What can hang from each mark:
j_224: j_973
j_735: j_964
j_800: j_982
j_908: j_536 j_711
j_964: j_536 j_735
j_711: j_908
j_973: j_224 j_800
j_536: j_908 j_964 j_973

Every row comes from one small tree of marks. The marks that hang from a mark follow it in brackets, in the order of their numbers. Every link used is in the known rows. Which tree was each row made from?
Known rows:
j_536[j_908 j_973[j_224 j_800[j_982]]]: 127 77 335 -162 -408 116 244 69 43 354 154 15 -41 -140 -23 -11 147 48 122 44 93 344 -9
j_908[j_536[j_964[j_735] j_973] j_711]: 7 281 -18 288 459 -35 -175 -282 -425 -176 -33 -14 -134 -5 14 243 -134 -295 -13 -107 -113 -172 -22
j_536[j_908 j_973[j_800[j_982]]]: 84 23 183 31 -406 -41 192 -35 36 314 208 69 91 -105 -117 -18 62 -131 -73 -49 0 192 195
j_908[j_536[j_973[j_224 j_800]] j_711]: 265 273 414 18 452 206 -33 -98 157 93 11 -180 -105 50 109 -38 -146 7 138 -78 25 97 -159
j_224[j_973]: -115 -392 -191 66 327 -83 -10 130 144 115 -93 -83 241 142 -74 313 149 449 52 -2 -127 18 -422
j_735[j_964[j_536[j_908[j_711] j_973]]]: -39 74 331 -86 -551 -292 116 -283 -163 -388 -89 354 192 122 -47 -208 -118 -6 114 -147 48 -96 439
j_711[j_908[j_536[j_964 j_973[j_800]]]]: -1 17 -310 -24 76 271 73 -121 509 159 223 -334 -211 -295 327 -37 -122 -46 -196 86 60 -24 212
j_711[j_908[j_536[j_964[j_735] j_973]]]: -162 -36 -339 166 161 81 -40 -188 65 -142 24 -32 -200 -379 249 207 -34 -131 -124 97 -28 -114 118
j_908[j_536[j_973]]: 8 -61 94 202 418 42 -107 -235 190 -104 -56 -68 28 -20 139 275 -35 47 21 -106 -60 -146 -66
j_964[j_536[j_908 j_973[j_224]] j_735]: -13 -49 331 -126 -310 -176 238 -82 -229 -371 -168 319 169 -139 16 -157 78 -3 272 97 67 79 72
j_711[j_908[j_536[j_964 j_973[j_224]]]]: -47 84 -122 -101 20 341 8 -151 445 -29 72 -268 -346 -256 547 234 22 214 41 152 121 33 -54
j_908[j_536[j_964 j_973[j_224 j_800]]]: 142 186 -14 -142 366 375 114 102 166 263 123 -398 -289 -106 184 47 -55 50 140 58 122 115 -149
j_735[j_964[j_536[j_908]]]: -161 -241 75 -160 -519 -244 65 159 -6 -187 -194 289 211 110 -222 -283 101 171 55 -76 79 -104 202
j_536[j_908 j_964[j_735] j_973[j_800]]: 64 -9 -220 -142 -175 -64 237 78 -187 244 195 -59 -12 -141 -167 -172 -70 -225 13 -24 -24 176 324
j_800[j_982]: -69 -111 -6 154 -17 -5 -185 225 -13 144 -67 124 80 173 -152 169 184 84 -182 9 -40 -49 -303
j_964[j_735]: -69 -303 -192 63 298 -146 -202 312 -102 -21 -191 197 166 125 -296 16 58 27 -70 -24 -121 -42 -203
j_711[j_908]: -87 -349 -243 -52 -143 7 -181 117 608 8 -19 4 82 28 139 -37 35 269 -244 77 -9 -39 -21
j_224[j_973[j_800[j_982]]]: -61 -242 -144 135 184 21 117 343 -42 459 45 -74 179 -5 -289 155 238 247 -77 89 -106 147 -492
j_735[j_964]: -112 -325 -221 -180 27 -44 -190 425 106 90 -172 175 63 244 -256 41 34 303 -10 -110 11 10 -64
j_908[j_536[j_964 j_973[j_224]] j_711]: 114 385 243 26 331 234 -126 -267 -51 -70 28 -254 -289 74 313 262 -80 38 148 -27 64 -30 -157
j_973[j_800]: 107 -248 -177 -96 200 34 -86 399 350 303 19 -112 152 198 -209 -212 -41 105 -122 -13 -25 56 -123

Which tree is each row?
-90 -142 -242 -22 -188 -158 -37 159 -247 114 0 26 -16 -4 -221 -36 112 -53 -36 -52 -54 -11 74 -> j_536[j_908 j_964[j_735]]
-77 45 -229 200 469 50 -58 -99 -287 -97 -38 -43 -137 -144 12 271 -39 -195 14 -21 -80 -141 -46 -> j_908[j_536[j_964[j_735] j_973]]
53 315 69 222 344 79 -176 -403 -54 -104 72 -212 -162 112 223 236 -150 -126 -36 -121 -48 -207 17 -> j_908[j_536[j_964 j_973] j_711]
-24 87 -50 70 -172 -219 -142 -15 -386 35 7 64 -15 112 -213 -69 10 -159 -79 -141 -96 -50 119 -> j_536[j_908[j_711] j_964[j_735]]
-78 -134 -44 87 93 -212 62 -19 -229 -446 -182 313 304 24 -94 -111 -48 -132 36 103 -48 -153 11 -> j_964[j_536[j_973] j_735]
95 -43 72 -197 128 23 220 267 -108 -184 -127 179 180 -74 -129 -371 -54 -70 172 210 60 138 -118 -> j_964[j_536[j_973[j_224 j_800]] j_735]
-39 11 292 171 -247 -415 -52 -112 -341 -383 -202 353 281 99 -259 -337 32 -212 -43 -79 -86 -194 103 -> j_964[j_536[j_908[j_711]] j_735]
118 -32 116 -126 6 220 -32 524 98 418 -5 -25 -47 91 -215 -79 188 136 -25 114 81 237 -441 -> j_973[j_224 j_800[j_982]]
-201 -138 -405 178 192 72 -200 89 105 -32 -85 -55 -198 -265 66 91 79 -55 -235 62 -55 -170 -77 -> j_711[j_908[j_536[j_964[j_735]]]]
111 223 589 -108 -429 -131 126 -380 4 -389 -58 137 136 123 211 -186 -37 56 231 2 92 5 129 -> j_964[j_536[j_908[j_711] j_973[j_224]]]
43 -38 -412 -110 208 44 111 245 -170 193 127 -66 -5 -18 -164 -96 -141 -208 -28 75 -38 132 90 -> j_536[j_964[j_735] j_973[j_800]]
128 306 258 -221 -327 55 55 -276 -32 24 156 -155 -192 123 254 96 -40 92 201 -28 80 169 130 -> j_536[j_908[j_711] j_964 j_973[j_224]]
-76 -14 261 -75 -516 -303 -50 -19 -127 -279 -180 327 188 221 -224 -324 13 63 21 -166 36 -141 245 -> j_735[j_964[j_536[j_908[j_711]]]]
-109 -49 -251 227 503 34 -205 175 -249 16 -136 -82 -134 -24 -152 145 83 -113 -90 -51 -86 -192 -229 -> j_908[j_536[j_964[j_735]]]
49 144 423 76 -414 -286 71 -495 -18 -414 -1 177 276 127 128 -211 -104 -110 52 -91 -10 -155 303 -> j_964[j_536[j_908[j_711] j_973]]
179 252 44 -133 -307 -14 138 -230 49 242 302 -215 -41 82 45 -183 -199 -167 -30 -102 1 114 381 -> j_536[j_908[j_711] j_964 j_973[j_800]]
-105 0 -269 89 23 175 -45 -308 424 -77 120 -231 -224 -245 452 234 -68 42 -155 77 42 -143 129 -> j_711[j_908[j_536[j_964 j_973]]]
105 229 -57 -224 -105 344 143 266 -58 384 214 -170 -238 -17 39 67 60 3 50 204 132 298 -201 -> j_536[j_964 j_973[j_224 j_800[j_982]]]
